(in the rows, 128 means zero)
Known rows, with every step that occurs
Y R B: [ 77 112 145 130 121 138 184 131  98 145 160 115  95 157 150 140 111 118
 109  95 116 124]
Y R: [ 93 110 140 140 139 111 172 120 118 140 142 117  95 145 152 140 129 110
 109 101 129 140]
X Q B T F R: [201 156  95 186 136 133  83  92 172  47 156 139 169 130 178 112 106 145
 138 152  81 151]
Q F R Y: [171 159  75 149 135  67 131 120 132 105 133  85 146 182 157 103 137  69
 128 134  66 135]
T F R B: [151 126  69 161 141 119 130 145 151  74 120 134 175 161 187 132 101 133
 108 142 107 103]
B Q: [125 127 143 144 135 117 128 119 147 102 128 136 155 117 165  97 127 144
 142 110 149 135]
B Q U T F: [145 131  95 174 146 164 121  98 107 100 116 120 137 105 220  83 108  83
  88 121 194 110]
B T F R Y: [231 162  88 161 147  88 104 122 154  90 160  96 159 163 194 108  95  95
 136 139  87 114]
H B Q U: [145 114 137 179 166 170  81 134 151  94 122 111 108 117 143 103 138 119
 114 135 190 122]
H B: [128 101 128 132 159 107  82 150 150 101 111 118  87 136 129 118 145  99
 122 130 134 130]
U Q B T F R: [222 128  89 168 142 125 105 112 164  53 163 159 156 170 206 117  75 124
 124 154  63 119]
Q U T F: [140 125  70 164 144 161 115 110  93 111 127 111 110 132 214  92 118  57
  77 140 167 108]
H B Q F R Y: [191 143 111 161 165  64  99 134 160  76  98  81 126 149 143 103 138  76
 140 109 107 133]
R B: [100 124 120 122 115 144 132 132 114 122 157 129 130 154 156 111 109 124
 131 123 108 116]
Y R B T F: [142 134 142 148 120 155 176 112  87 119 187  99 115 147 187 141  81 119
 109  97 118  87]
U Q: [134  93 117 123 129 121 123 120 135  99 141 131 115 179 184 123 114  90
 139 139  93 115]
H B Q: [133 105 151 146 161 107  83 139 160  88 101 125 115 112 138 110 139 128
 139 110 163 132]
X Q F: [114 140 107 144 108 118 124  87 111  84 138  90 137 149 149 120 157  89
 153 130  87 133]
Y R B Q F: [ 91 139 157 144 116 141 199 105  73 123 156  98 129 141 157 126 114 113
 118  70 124 109]
Y R B Q: [ 89 121 170 146 125 144 181 124 111 134 152 121 125 130 159 131 104 142
 122  72 149 127]
X Q U T: [104 124 103 154 127 176 101  78 108 119 154  94  90 132 166 108 134  64
 116 143 141 161]
U Q B T F: [197 128 109 147 125 146 106 102 120  72 173 155 130 159 217  91  71 102
 129 139  77 100]
H B T F R Y: [242 138  99 164 174  80  66 142 168  72 130  84 119 155 169 119 106  76
 132 139 102 108]
X Q B T: [145 154 143 150 112 155  93  79 139  95 189 138 125 123 149  92 112 140
 159 135  76 164]
B T F: [178 140 116 147 132 132 110 111 126  93 162 116 149 133 190 110 106 121
 131 132 119  96]
X Q: [108 120 125 139 119 125 104 101 145  92 132 114 128 138 152 121 144 113
 154 138 107 148]

Rows
[186 139 106 133 111 140 131 102 120  83 210  96 149 208 162 152  88 101
 147 142  22 103] -> U Q F R B T
[192 119 129 149 160 121  73 134 139  76 136 104 107 126 166 121 112 102
 127 132 135  89] -> H B T F
[167 166 107 141 116 133 129 105 120 104 202  94 163 173 138 137 105 127
 134 136  53 118] -> Q F R B T
[162 146 123 139 117 157 121 118 103  98 184 116 149 145 188 112  81 123
 132 127 109  79] -> R B T F
[149 156 140 135 123 136 102 104 126 119 196 150 122 126 153  79 102 142
 132 132  93 149] -> Q B T
[136 140 127 177 143 177 122 108 139 109 149 124 148 124 170  93 125 137
 120 135 171 123] -> B Q U
[169 139  88 145 148  68 114 138 166 117 130 111 137 169 159 105 122  94
 131 140  85 151] -> F R Y
[166 148 123 140 123 137 113 122 150 112 200 119 155 160 139 140  93 154
 139 139  73 132] -> F R B T
[144 129  93 152 139 112 121 124 136  83 110 139 172 117 206 114  90 114
 109 103 144 124] -> U T F R B Q
[130 134  96 169 129 194 132 109  82 104 137 120 139 116 219  82  87  89
  92 115 185  94] -> R B Q U T F
[132 111 134 160 169 154  70 115 121 113 121 108  78 105 156  97 129  76
  98 120 194 139] -> H B Q U T
[135 144 146 119 111 161 119 114 109 126 210 116 132 149 150 116  89 135
 147 127  92 114] -> R B T
[154 148 104 165 138  93 135 105 159  82 125 119 183 139 150 119 139 138
 133 120 108 140] -> B Q F R
[205 155  86 176 147 119 101 114 162  69 159 156 168 135 184 100  93 150
 109 146  93 136] -> Q B T F R
[169 126 140 129 121 145 102 100 127 102 201 153 111 161 177  95  82 112
 146 139  62 132] -> U Q B T
[163 132  95 175 140 123 132 136 163  60 113 142 203 134 194 120  99 157
 123 117 133 104] -> T F R B Q
[117 140 128 169 125 207 132 117 116 117 168 123 151 134 168  92 105 144
 119 128 160 106] -> R B Q U
[113 148 126 136 107 141 151 111  96 103 148 115 166 139 161  95 115 123
 139  96 115 103] -> R B Q F
[178 131  71 194 161 141 110 104 147  82 108 124 162 119 210 106 111 100
  84 134 180 132] -> B Q U T F R
[ 84 126 152 154 129 193 175 103  73 156 168 104  85 121 172 121  98  91
  83  81 181 136] -> Y R B Q U T
[129 146  80 142 119 120 143 122 125  98 152 109 158 175 144 131 121 115
 119 135  69 122] -> Q F R B
[165 159  78 160 125  75 120  95 140  82 132  69 148 176 154 116 149  62
 157 137  50 151] -> X Q F R Y
[147 118  82 137 117 123 144 118 119  82 161 112 147 214 168 150 105  88
 132 142  39 106] -> U Q F R B
